Each row comes from the steps of one walk. Every step used is in the known rows, and no mark comes twice. Write the walk behind each row, first mark first.
In the rows, zero is written as 128.
Known rows:
H/A/M: [ 92  98  85  81 118 153 163 114 147 148 136 132 138 136 151 135 134  95
  87 145 133 150  97 148 150  95 157 113 147 135 106  79 111 130 101 121
 132  70 102]
B/E: [ 76 105  62 119 113  99 150  81 134 161 132 116 105 113 128 152  84 128
  75  95 145 100 123 140 149  75 109 137 118 124 153 114  97 171  87 133
 159 146 127]
X/P/L/D/E: [ 64 118 117 131 160 139 172 139  88 120 159 117  85 122 136 133 137 147
  82  90 161 109 199 144 156  61  94 141 140 110 155  90  93 198  87 161
 131 188 124]
P/T/H/A/M/N/D: [136 188 132  83 115 130 110 131 147 113 119 149 138 164 127 107 126 153
 139 136  73 137 106 127  92  87 179  96  99 117 117  88 107  64 132 120
 104  60 113]
E/B: [ 85 131 112 174 126 112 160  92 112 172 116 102 102 138 125 134  94 106
  98 147 156 119 156 143 149  92 110 145 123 120 151  98  95 163 114 124
 114 136 112]
L/D: [ 89 105  93 137 123 130 153 130 142 146 154 118 110 131 159 149  98 131
 109  96 175 138 181 151 158  89 105 161 117  88 140 104  99 168 121 131
 147 128 112]
E/D: [ 77 116 131 161 130  88 138 118 139 166 152 107 107 155 140 167  81 101
  80 138 143 102 140 146 174  70 101 138 125  92 123 107 114 165 124 120
 105 113 102]
M/N/D/E/B: [ 85 200 157 170 125 113  92  98 126 163 128 108  76 146  97 139  75 137
  78 102 106 107 184 142 125  92 133  89 114 155 128 104  95 162 111 118
  90 144 113]
Q/A/M/N/D: [133 184 163 110 116 104 111 161 156 156 129 144 127 139 161 157  96 118
 106 137 130 115 134 144 154  96 167  66 143 142  99  96 104 109  89  83
 111  70  84]
N/M/A: [ 86 118 134 121 154 164 171 121 140 136 134 162 108 124 138 154  91 123
 126 113 146 112  88  82 155 109 126 103 110 110  94 114 123 157  64 106
 119 111  91]
X/P/L/D: [ 95 121 129 153 169 125 190 154  81 134 150 120  92 135 166 128 127 148
  95 106 188 104 206 147 188  66  98 159 131  69 165  90  86 174  93 147
 137 166 116]
P/L/D: [ 89 137 105 145 144 127 167 135 111 131 140 127 100 125 171 148 122 149
  96 127 186 131 181 147 177  80  80 171 148  88 136  87  77 176 106 159
 132 143 117]
M/A/H/T/P: [ 99  88  87  77 172 138 153  93 176  87  93 174 138 151  74  72 111 104
 112 145  98 100 114  93 131  91 170  91  70 135 122 145 147 111 142 143
 158 121 118]
U/T/H/A/Q: [120  65  73  91  90 174 145  71 175 138 104 117 148 183 101  97 122 128
 185 165 113 145 108 105  86 107 167  99 115 131 113 109 154 107 164 187
 158  96 122]
B/E/D: [ 63 110  96 136 109  61 120  94 146 166 144 117 109 133 132 172  70 115
  55 118 130 102 117 132 160  49  87 130 132 123 157 131 115 186 104 126
 132 136 120]
P/L/D/N/M: [127 153 131 150 132 170 167 153 112 154 148 155  98  89 198 162 133 172
 128 120 180 132 156 107 156  66  83 143 152  94 144  92 100 174  50 132
 130 115  87]
D/E/B: [ 54 126 104 153 118 133 142  80 118 157 122  97  96 124  96 136 104 109
  88 131 132 122 154 139 119  90 110 130 136 160 143 102 104 193 111 136
 105 155 123]
Q/A/H/T/P/X: [134 103  98  66 126  65 148 109 186  82  94 156 173 143  86  70 154 102
 105 186 125  94 135 112 154  70 195 115 123 118 124 120 143 119 150 147
 163 110 157]
A/M/N/D: [115 178 150 144 133 131 125 153 136 169 136 134 105 145 156 149  84 122
  91 107 124 116 157 156 162  89 155  81 109 121 104 101  84 124  99  79
 107  85  83]
A/Q: [ 95  99  96 159 133 148 171 103 144 154 129 109 139 140 112 133 108 123
 112 115 158 126 153 126 128 103 115 119 117  99 131 121 100 156 119 139
 141 108 101]
N/M/A/H/T: [ 98 116 120 101 134 181 160 100 168 108 116 199 131 146 105 115 108 122
 155 140 106 138  83  76 138  93 184 104  83 121  87 133 167 136 112 137
 133 107 102]
D/N/M/A/H/T: [119 126 121 113 119 204 159 102 170 123 102 195 130 118 120 111 104 146
 166 137  93 126  79  78 105  77 172  88  75 124 105 130 174 128  83 128
 133  98  86]
D/N: [114 121  95 159 119 142 166 108 132 176 129 106  99 112 151 148  91 141
 109 113 152  89 144 152 121  83 111 133 104  99 138  93 102 141  77 117
 131 112  90]
Q/A/H/T/P/L/D: [134 120  93  61 148  98 139 132 161  74 109 179 149 138 130  88 168 121
 126 189 148 129 166 112 161  66 150 126 154 135 155 118 134 130 145 180
 166 127 134]
C/M: [ 87  82  98 109 129 125 184 104 130 175 133 123  77 122 138 155 116 120
 122 140 163 111 129 176 164  84 113 148 111 121  99  88 105 146 119 106
 109 119 120]
X/P/T/U: [100 114  99 150 148  99 186 127  65 151 146 110 105 143 117  82 141 155
  90 117 132  71 136 149 130  84 146 160  79  56 154  99 111 112 119 134
 141 181 121]
E/D/N/M/A: [100 134 168 154 137 144 139 136 161 159 135 162 107 116 157 177  75 138
 114 130 112 105  77  77 136  68  95  79 119 111 116 119 149 159  52  91
  92  87  70]
Q/A/M/N: [128 145 130 105 128 119 148 143 148 153 119 145 131 132 170 140  98 115
 121 143 129 130 112 135 148 104 157  87 138 149 108 102 113 108 102 104
 104  93  84]
Q/A/H: [110 103  99 121 118 123 157 115 162 135 124 138 150 142 124 121 123 115
 156 182 158 110 132 152 161  78 147 126 124 129 130 111 142 147 123 119
 133  93 105]
U/T/P/L/D: [109  97  99 113 156 132 149 141 116 125 130 123  88 140 160 103 135 120
 111 148 167 117 184 127 158  82 108 123 145 125 142  97  96 149 126 183
 160 169 129]
P/L/D/E: [ 59 130  93 121 136 145 146 119 115 116 144 123  96 111 141 147 134 152
  84 113 163 135 182 141 146  82  81 154 160 131 129  86  89 203 100 173
 126 159 124]
C/M/A/H/T/P: [ 95  64  89  44 167 139 169  91 175 103  83 188 112 138  78  76 135 110
 135 167  98 110 100 114 135  78 160  94  71 158 101 142 159 108 152 123
 133 119 132]
T/H/A/M: [107  85  78  58 115 148 163 105 160 140 108 141 151 151 134 127 131 108
 129 161 124 146  94 124 130  84 157 119 135 137 123  92 130 114 128 113
 130  54 108]
L/D/N/M/A/Q: [114 112 132 140 132 215 156 141 180 135 126 172 147  92 150 141 105 180
 160  90 135 160 127  54  96  94 100  80 123 109 143 144 148 168  60 118
 144  84  71]
D/L: [ 69 114 103 128 150 153 164  82 122 160 128  91  78 152 138 172  76 110
  98 115 167  72 138 150 137  94  87 123 133  85 117  95  83 155 100 144
 119 134 113]
N/D: [ 95 153 129 148 116 106 132 118 133 165 154 107 100 146 125 162  91 117
  87 114 165  87 171 161 161  88 128 124 113  84 108  91  85 152  95 102
 137  99 103]
B/E/D/L: [ 41 112 108 119 127  91 121  72 144 164 136  98  84 151 134 193  50 109
  49 113 130  71 107 128 145  43  59 103 156 115 156 124 104 187 101 142
 121 144 127]

Which walk is each row?
[108  72  87 116 146 132 149 113 132 154 133 105  90 151 128 103 111  81
 110 135 148  90 145 135 138  97 143  97 109 126 123 109 113 126 127 149
 157 145 114]  U/T/P
[104 174 154  86 108 122  95 145 158 141 139 140 121 125 133 162 102 119
  96 123 104 116 131 141 129  93 162  51 156 183  85 100 113 136  83  96
 100  89  89]  Q/A/M/N/D/E
[118 134 155 169 116 132 140 141 142 186 163 137 103 121 166 185  93 124
 111 130 136 101 114 108 150  55 102 107 130  97 133 113 135 167  65  93
  99  82  76]  E/D/N/M
[133 126  98  66 154  91 150 108 145  89 100 167 146 147 105  87 163 102
 115 209 140  98 128 111 156  73 163 111 143 145 137 110 125 113 132 172
 151 120 130]  Q/A/H/T/P/L
[105 132 157 130 115 164 131 118 184 130 115 191 134 140 126 133  95 137
 145 157  70 126  69  70 122  49 154  81  90 120 107 140 194 141 100 123
 104  90  82]  E/D/N/M/A/H/T
[112 127 132 128 132 188 153 146 161 142 136 169 109  89 173 156  92 165
 147  90 142 136 123  81 123  90 100 107 114 105 128 119 138 164  51 106
 134  99  76]  L/D/N/M/A
[106  75  86 119 101 144 155  91 137 156 109 102  98 172 127 121  89 114
 178 150 140 105 130 133 115  84 145 132  94 117 106  97 136 128 146 151
 138 137 119]  U/T/H
[107 122  98 123 194 101 172 120 106 133 124 121 100 131 134 124 136 110
  63 148 179  74 157 127 174  85  94 127 135 112 149  96  65 144  95 142
 137 138 118]  T/P/L
[117  83  73  93 119 150 152  73 175 129 109 128 165 163  88 113 124 139
 150 145 132 136 120 101 103 102 138 117 114 110 139 116 131 122 146 149
 154  65 116]  T/H/A/Q
[107 112 114 133 148 114 191 119  92 120 131 107 116 158 106 104 123 137
 149 107 130  82 142 128 107  64 138 155  67  64 165 103 112 112 125 134
 121 152 127]  X/P/T/H
[115 105 102  93 138 118 176 100 109 106 139 118 129 165 103  98 142 142
 146 123 114  94 117 125 103  76 161 150  80  73 158  82 124  91 128 158
 135 126 133]  X/P/T/H/A
[111 116  90 150 109 149 148 131 146 164 139 116 108 106 170 150  94 157
 119  95 160 124 181 150 124  74  93 149 114  92 155 101 108 158  91 126
 146 117  93]  L/D/N
[100  98  97  83 167 110 160 102 184  73  68 167 155 144  67  50 123 119
  89 151  97  97 119  89 142  81 179 105  82 113 112 136 140 125 147 143
 159 131 151]  M/A/H/T/P/X
[135 104  95  75 107 172 134 111 157 150  96 140 118 178 152  94 102 125
 173 157  80 150  90 124 108  99 193  82 104 162  96  96 146  78 154 148
 118  95 106]  U/T/H/A/M/N
[114  74  74  77  90 149 138  75 158 145 119 115 113 180 124 111 108 119
 170 165 121 123 104 129 112  98 170 128 109 125  98  81 146 105 149 175
 147 111 129]  U/T/H/A
[121 107  70  80  93  97 133  88 154 135 101 161 150 154 101  86 139 136
 130 201 125 112 106 134 135  94 193 145 114 125 108 114 173 112 162 149
 162 123 121]  Q/A/H/T/U
[ 85 175 157 135 116 113 108  98 123 177 122 121  52 133  93 148  97 145
 101 124 104 114 167 164 128  84 127  91 114 178 106  98 107 156 120  97
  69 141 125]  C/M/N/D/E/B
[ 85 119  98 147  91  82 119  99 154 182 129 114 106 110 147 169  66 140
  69 114 114  90 113 131 126  34  81 114 130 127 177 123 123 171  72 120
 131 127 103]  B/E/D/N
[104 101  93 122 168  77 165 125 144 126 116 110 128 128 112 101 126 108
  54 124 164  72 164 127 172  84 126 135 122  81 136 107  81 152 117 117
 150 126 145]  T/P/X
[ 62 138 137 160 151 131 164 127  72 133 135 109  86 122 126 120 136 146
  81 119 152 129 212 131 151  56  90 140 158 134 189  93  94 212  96 160
 108 198 132]  X/P/L/D/E/B
[ 81 195 160 151 119 138  96 124 122 169 121 123 100 134 116 139  95 118
  74 116  87 133 161 144 122  83 148  61 143 184 126 108  98 161 101  92
  81 115  96]  A/M/N/D/E/B
[100 178 147  90 140 166 110 114 149 155 131 126  91 169 154 164  82 124
  79 115 110 102 123 151 135 102 148  50 148 117  93  82  85 104  93 118
 105  70  93]  H/A/M/N/D/L
[ 98 127 128 172 114 105 138 120 144 185 139 101 104 134 155 168  77 128
  90 134 130  90 136 149 134  53  90 125 119  95 138 104 121 153  96 112
 107 103  84]  E/D/N
[100 122  89 122 124 119 164 100 122 115 117 111 123 150 110 117 117 139
 154 134 131 107 123 130  98  78 121 169  85  87 144  96 105 118 136 145
 119 128 125]  P/T/H
[117 118 135 149 139 208 169 113 165 150 113 161 139 100 130 138 100 160
 150 110 125 124  91  60  92 100 113  65 114 117 125 133 139 147  48 109
 130  83  66]  D/N/M/A/Q
[120 122 121 108 110 208 144 129 184 110 116 208 134 112 143 114 111 163
 174 119 101 159 114  76 108  68 162 108  86 117 121 141 182 142  95 136
 146  99  91]  L/D/N/M/A/H/T
[130 120 118 143 110 175 150 150 147 168 162 149 102  98 182 166 111 153
 141  91 167 137 158 109 136  74 105 135 126  90 148 110 123 170  67 108
 139  98  86]  L/D/N/M
[113 114 127 146 142 212 170 125 162 142 109 178 130 104 135 119 106 159
 171 143 117 113  92  96 127  70 132  87  89 125 131 131 157 157  61  92
 122  83  74]  D/N/M/A/H
[142 160 128  79 119 130 105 126 166 142 117 151 131 173 130 134 100 135
 124 132 101 127 123 128 135  91 175  81 109 133 110 100 116  88 127  93
 116  42 100]  T/H/A/M/N/D
[131 148  98  77 131 145 145 118 139 108 107 149 144 159 136  96 130 148
 150 142  73 151  81 117  83  95 175 118  96 129 127  92 119  63 149 147
  99  87 111]  P/T/H/A/M/N
[ 88 113 130 135 120 148 128 118 184 150 114 186 134 102 128 141  83 157
 128 144  83 114  62  72 135  25 103  66 110 156 167 163 185 187  62  91
 121  95  87]  B/E/D/N/M/A/H
[103 118 162 162 139 172 144 142 176 148 121 177 134 124 140 138  92 147
 149 162  97 115  84  87 143  45 115  80  99 120 133 145 181 172  78  87
  92  74  67]  E/D/N/M/A/H
[107 184 170  92 131 133 109 138 150 155 120 126 101 154 163 180  72 110
 106 135 134  86 124 142 138  93 136  42 168 129  93  91  95 110  83  98
  94  83  84]  Q/A/M/N/D/L
[ 93 102 127 134 157 190 175 123 158 126 121 183 132 131 119 116 111 128
 160 148 136 124  94  92 164  85 142  99  89 121 111 137 150 167  92  98
 120  93  91]  N/M/A/H
[118  88  76  95 153 118 151  94 160 115 117 152 133 158  84  84 133  88
 107 146 123 102 150 123 146  78 172 119  82 119 140 137 136 120 160 145
 164 114 125]  A/H/T/P
[ 92 117 137 138 118 146 124 105 184 155 117 171 143  97 123 160  77 162
 109 109  89 123  58  38  98  54  83  44 138 143 162 167 163 184  41 111
 133  96  81]  B/E/D/N/M/A/Q
[ 79 102 110 141 152 164 168  96 163 129 104 132 145 132 100 124  89 137
 119 118 135 126 114  97 112 112 109  90 108 111 114 131 114 150 103 136
 141 112  95]  M/A/Q
[120  94 101 104 138 144 181  96 131 101 126 116 164 169  81  79 156 151
 160 126 104 117 119  99  73  83 159 121  88  77 171 109 131  92 140 170
 143 108 127]  X/P/T/H/A/Q
[121 187 147 163 135 106 115 126 133 162 145 118  85 159 135 154  60 142
  93  88 143  81 178 158 158 103 139 107  85  90 109 101  84 122 106 106
 119 114  96]  M/N/D
[ 57 121 137 146 148 114 137  97 136 165 140  90  82 175 145 193  60  97
  74 135 148  74 128 142 159  68  72 115 147  84 122 103 103 166 120 135
  95 122 106]  E/D/L
[ 86 127 137 126 118 122 122 115 167 158 130 166 108  93 148 177  65 151
  93 108  97 102  53  63 126  49  84  71 131 140 149 141 153 176  31  98
 118 111  86]  B/E/D/N/M/A
[115  92  72  83 120 122 150  79 157 132 120 124 131 162 113 134 111 127
 135 148 137 114 115 128 133  97 140 148 104 107 128  93 127 119 136 142
 136  82 123]  T/H/A
[108  64  79  59  88 174 148  99 156 149 106 129 132 168 146 106 125  97
 165 180 105 152  83 131 110  87 184  97 134 158  94  84 150 104 143 144
 138  81 118]  U/T/H/A/M
[112 107  76  94 115 146 152  77 156 101 115 126 174 159  87  94 149 157
 163 146 109 144 100  99  61 100 141 136 105  98 146 104 126  98 152 179
 141  84 128]  P/T/H/A/Q
[100 111  80  61 106 147 160 111 137 108 115 138 157 147 130 104 155 124
 144 164  95 152  72 125  87  83 164 134 121 124 128  81 121  92 135 139
 117  75 121]  P/T/H/A/M
[140 142 130  78  90 157 100 126 161 156 110 141 114 187 142 112  95 127
 164 151  82 134 113 132 115  90 202  59 109 151  83  86 139  76 141 127
 121  72 106]  U/T/H/A/M/N/D
